Every row comes from one small tree of marks. The marks that hang from a mark follow it in brackets, in the order of their numbers. Every link used is in the known rows. Which tree was each row made from?
Known rows:
Z376(Z684(Z353(Z384(Z207 Z387) Z571 Z759(Z479)))): [-2.15 -0.51 -4.22  0.81 -0.68 -1.33  0.20  1.24  1.78 -1.69 -1.65 -0.42
  1.34  0.66  0.40 -1.08  0.38 -0.91  0.21  0.76  0.38 -0.75]
Z759(Z353(Z384(Z207) Z571) Z387 Z479): [ 1.37 -0.96 -0.34 -2.08 -0.78  0.62 -2.89 -2.95 -0.18 -0.55 -2.16 -0.77
  0.92 -2.65  0.11 -2.44  0.85  2.50  0.63 -1.32  0.87 -0.11]
Z207(Z384(Z387)): [ 1.28  0.13  2.23  0.53  0.45 -1.38  2.41  4.14 -0.54  1.05  1.89  5.33
  0.14  2.81 -1.70  3.51  0.15 -3.34 -0.17  2.00 -1.74  1.22]
Z684(Z353(Z571(Z479) Z759)): [-5.12  1.16 -3.87  3.36 -0.99 -1.23  1.32 -0.54  1.40 -1.34 -2.68 -4.95
  0.67  0.66 -0.16  0.31 -0.01 -2.12 -1.13 -0.20 -1.61 -0.40]
Z353(Z384 Z571(Z479) Z759(Z387)): [-2.50  0.07 -1.71  2.30  0.25 -2.00 -1.15 -4.12 -0.53 -1.27 -3.15 -4.57
  1.88 -2.60 -0.27 -1.36 -0.31 -0.10  1.37 -0.58  0.05 -1.40]
Z353(Z384 Z571(Z479) Z759): [-3.35  0.06 -1.59  1.94  0.69 -1.73  0.09 -2.80 -0.47 -0.67 -2.70 -4.20
  2.18 -1.00  0.61 -0.08 -1.41 -2.17 -0.14 -0.80 -0.63 -0.97]
Z571(Z479): [-1.85  0.35  2.12  0.09  0.40 -0.72  1.61  1.74 -1.65  0.01 -0.17 -2.07
 -1.81  2.13 -0.33  3.01 -1.28 -3.31 -1.11  0.96 -1.44  0.66]
Z684(Z353(Z384(Z207) Z571(Z479) Z759(Z387))): [-2.19  0.71 -3.42  1.56 -0.44 -1.66 -0.14 -1.63  1.65 -1.12 -2.02 -3.40
  2.30 -2.02  0.13 -1.64 -0.06  1.21  1.23  0.28  1.35 -2.33]
Z376(Z684(Z353(Z384 Z571))): [-4.68 -1.71 -0.37 -0.15  0.64 -2.71  3.57  5.86 -0.45 -1.70 -0.97 -1.91
 -1.84  2.23  1.03  2.52 -2.27 -3.87  0.68  1.91 -1.09  1.00]
Z296(Z384(Z387)): [ 0.20  0.55  3.49 -0.11  0.74 -1.42  1.89  3.01  0.27  1.30  3.11  3.44
 -0.63  3.68  0.45  3.07  0.30 -2.53  0.66  3.27 -1.19  0.67]
Z479(Z759(Z387)): [-0.64 -0.77  2.68  1.31  0.67 -0.83  0.64  0.97 -2.18  0.22  0.49 -0.43
 -2.19 -0.10 -0.98  0.72  1.03  0.02  1.30  0.24 -0.69  0.38]
Z684(Z353(Z384(Z207 Z387(Z759)) Z571(Z479))): [-0.89  2.67 -4.41  1.30 -0.94  0.29 -0.08 -1.09  2.76 -2.17  0.47  0.32
  1.93  1.45 -0.17 -1.19  0.15  1.12 -0.79  0.08  0.45 -1.61]
Z759(Z353): [-0.64 -1.64  1.70 -0.83  0.68  0.21  2.05  3.04 -1.11  0.73  0.25 -0.21
 -2.09  1.74  0.39  1.80 -1.63 -2.44 -1.18  0.10 -0.92  2.04]
Z384(Z207 Z387(Z759(Z353))): [ 2.69 -0.23 -1.07 -0.73  0.01  2.67  0.30  1.48  1.17  0.34  1.94  3.60
 -0.64  2.25  0.08 -0.62 -0.34  0.59 -1.90 -0.18  0.33  0.86]
Z571(Z479(Z759(Z387(Z384(Z207))))): [ 1.50  1.99  2.54  0.06 -0.36  0.70 -1.29 -0.67 -1.43  1.00  1.22 -0.90
 -1.16 -2.05 -1.02  0.49  1.61  2.50  0.86 -0.52  0.43 -0.75]
Z296(Z384): [-0.77 -0.19  5.40 -0.88  1.12 -1.16  2.68  4.06 -0.59  2.06  2.40  1.61
 -1.63  2.70  0.98  4.20 -0.80 -3.18  0.21  3.05 -1.64  0.74]
Z479(Z759(Z353(Z384(Z207)))): [ 0.95 -1.08  1.78 -1.04  1.66  0.36  0.91  1.49 -0.75  1.44  1.52  0.95
  0.30 -0.08  1.11 -0.11 -1.59  0.27  0.12 -1.74  1.16  0.16]
Z384(Z207 Z387(Z759(Z353(Z571) Z479))): [ 1.90  0.90 -3.65 -0.16 -2.01  3.48 -2.86 -3.46  1.87 -1.15 -0.99  1.52
  0.72  0.56 -0.49 -3.20  2.22  2.37 -2.67 -2.05 -0.83  0.69]
Z684(Z353(Z384)): [-2.31 -0.57  1.61 -0.60  0.97 -2.46  3.64  4.79 -0.25  0.25  1.72  0.21
 -1.40  1.28  0.56  3.25 -2.23 -2.66  1.27  2.14  0.23  0.04]
Z479(Z759(Z353(Z571) Z387)): [-1.50 -0.84 -0.95  1.98 -0.41  0.14 -1.25 -2.02 -0.82 -1.12 -2.14 -2.35
 -0.51 -0.80 -0.88 -2.50  1.76  1.56  0.31 -2.47 -1.05  1.12]

Which tree is each row?
[ 0.67 -0.54 -1.87  0.25  0.74  0.26 -1.06 -1.60  0.39 -0.31  0.03  1.84
  2.58  0.83  0.49 -2.53  0.37  1.11  0.27 -2.20  0.89 -0.01]	Z479(Z759(Z353(Z384(Z207 Z387) Z571)))
[ 0.38  0.27 -0.05  0.09 -0.19  1.50 -0.95 -2.08  0.17 -0.48  0.17 -0.73
 -1.06 -1.69  0.02 -1.01 -0.77  1.17 -1.23 -2.31 -0.65  0.49]	Z387(Z759(Z353(Z384) Z479))
[ 1.56  0.23  0.27 -0.66 -0.78  1.66 -2.05 -1.52 -0.21  0.68 -0.48 -0.17
 -0.30 -2.45 -0.25 -2.16  2.32  3.64  0.77 -1.95  0.31  0.61]	Z479(Z759(Z353(Z571) Z387(Z384(Z207))))
[ 0.97  2.75 -2.76  1.24 -1.08  2.28 -1.69 -2.59  3.25 -0.88  0.57  0.99
  2.16  2.22  0.48 -2.02  1.34  2.08 -2.31 -0.81 -0.96 -0.27]	Z296(Z384(Z207 Z387(Z759(Z353(Z571(Z479))))))
[-0.44 -0.72  0.76  1.10 -0.56 -0.58 -0.86 -2.03 -0.94  0.20 -1.69 -1.85
 -1.33 -2.31 -1.01 -0.18  1.46  0.10  0.58  0.25 -0.60 -0.18]	Z353(Z759(Z387 Z479))
[ 0.65  1.59 -2.32  0.42 -0.18  0.99 -1.33 -2.72  0.96 -1.36 -0.03  0.85
  2.14  1.09  0.03 -1.08 -0.35  0.59 -0.81 -0.37  0.19 -1.28]	Z353(Z384(Z207 Z387(Z759)) Z571(Z479))
[ 2.00 -1.19  2.33 -2.44  1.57 -0.91  1.55  3.12 -0.71  1.23  2.55  4.26
  0.34  2.32  0.76  2.20 -1.67 -1.82  1.02  2.31  1.61 -0.24]	Z353(Z384(Z207 Z387))
[ 2.58 -0.98  1.56 -2.41 -0.14  0.42 -1.69 -0.91 -0.44  0.40 -0.10  0.28
 -0.36 -2.45 -0.03 -1.23  0.12  2.26  0.67 -0.75  1.66 -0.09]	Z759(Z353(Z384(Z207)) Z387 Z479)
[ 0.29  0.48 -2.80 -0.61 -0.19  0.06 -1.30 -1.97  0.79 -1.19 -1.09 -0.22
  2.82  1.24  0.36 -1.59 -0.80  0.05 -0.85 -1.34  0.97 -0.01]	Z759(Z353(Z384(Z207 Z387) Z571(Z479)))
[ 2.51 -0.10  0.74 -0.87  0.37  2.00  1.19  2.27  0.43  0.77  2.50  4.25
 -1.14  2.73 -0.01  1.14 -0.21 -0.63 -1.15  1.72 -0.02  0.16]	Z384(Z207 Z387(Z759))
[ 2.59  0.33  3.29 -2.40  0.03  2.56  1.17  2.78 -0.47  2.47  3.01  2.84
 -2.33 -0.24  0.63  2.72 -0.72  0.16 -0.75  1.54 -0.23  0.34]	Z387(Z384(Z207) Z759)
[ 1.80 -0.39 -0.25 -0.44  0.47 -0.39 -0.85 -1.40  0.26  1.11  0.44  2.16
  1.87 -0.79  0.27 -0.27  0.05 -0.24  0.38  0.44  1.36 -1.39]	Z353(Z384(Z207 Z387) Z759(Z479))
[ 1.33  0.51  3.66 -1.32 -1.33  0.07 -1.47 -0.76 -1.69  0.91  0.34 -0.38
 -3.04 -2.82 -1.31  1.72  2.04  1.14  1.16  0.89 -0.65  0.62]	Z759(Z387(Z384) Z479)
[-2.81  0.06 -1.87  2.72 -0.49 -1.04 -1.08 -3.43 -0.47 -1.36 -3.69 -4.79
  0.73 -1.32 -0.84 -1.16  0.70 -0.62  0.00 -0.40 -0.99 -0.59]	Z353(Z571(Z479) Z759(Z387))
[ 1.10 -1.94  0.37 -2.35  0.52 -0.10 -0.72 -0.03 -0.34 -0.12 -1.12  0.07
  0.80 -1.17  0.85 -1.50 -0.72  1.28  1.09 -0.36  1.48  0.21]	Z759(Z353(Z384(Z207) Z571) Z387)
[ 0.70  0.26  0.54 -0.62 -0.57 -0.28  1.35  2.98  0.96  1.77  1.65  0.51
 -1.09 -2.26  0.16  1.18  0.60  1.29  1.61  2.25  1.59 -0.89]	Z684(Z353(Z759(Z387(Z384(Z207)))))
[ 0.47 -0.63  0.74 -0.33 -1.03  0.37 -1.36 -1.10 -0.85 -0.52 -1.27 -1.47
 -2.17 -1.34 -1.26 -0.77  1.36  0.96 -0.21 -0.97 -0.63  1.29]	Z759(Z353 Z387 Z479)
[ 2.73  0.12  2.06 -1.05  0.02  1.57 -0.90  0.45 -0.73  1.61  1.58  0.92
 -1.52 -2.35 -0.34 -0.79  1.34  3.36  0.99 -1.32  1.08  0.58]	Z479(Z759(Z353 Z387(Z384(Z207))))
[-2.44  0.88 -3.30  2.84  0.24 -1.95 -0.81 -3.77  0.39 -1.48 -2.13 -2.35
  3.22  0.08 -0.01 -1.01 -0.41 -1.79  0.06 -0.65 -0.18 -1.02]	Z353(Z384(Z387) Z571(Z479) Z759)
[ 1.98 -1.03  0.84 -1.89  1.18  1.79  1.05  1.62  0.26  1.01  1.97  1.87
 -0.42 -0.01  1.25 -0.08 -2.57  0.56 -0.85 -0.55  1.03  0.22]	Z387(Z759(Z353(Z384(Z207))))
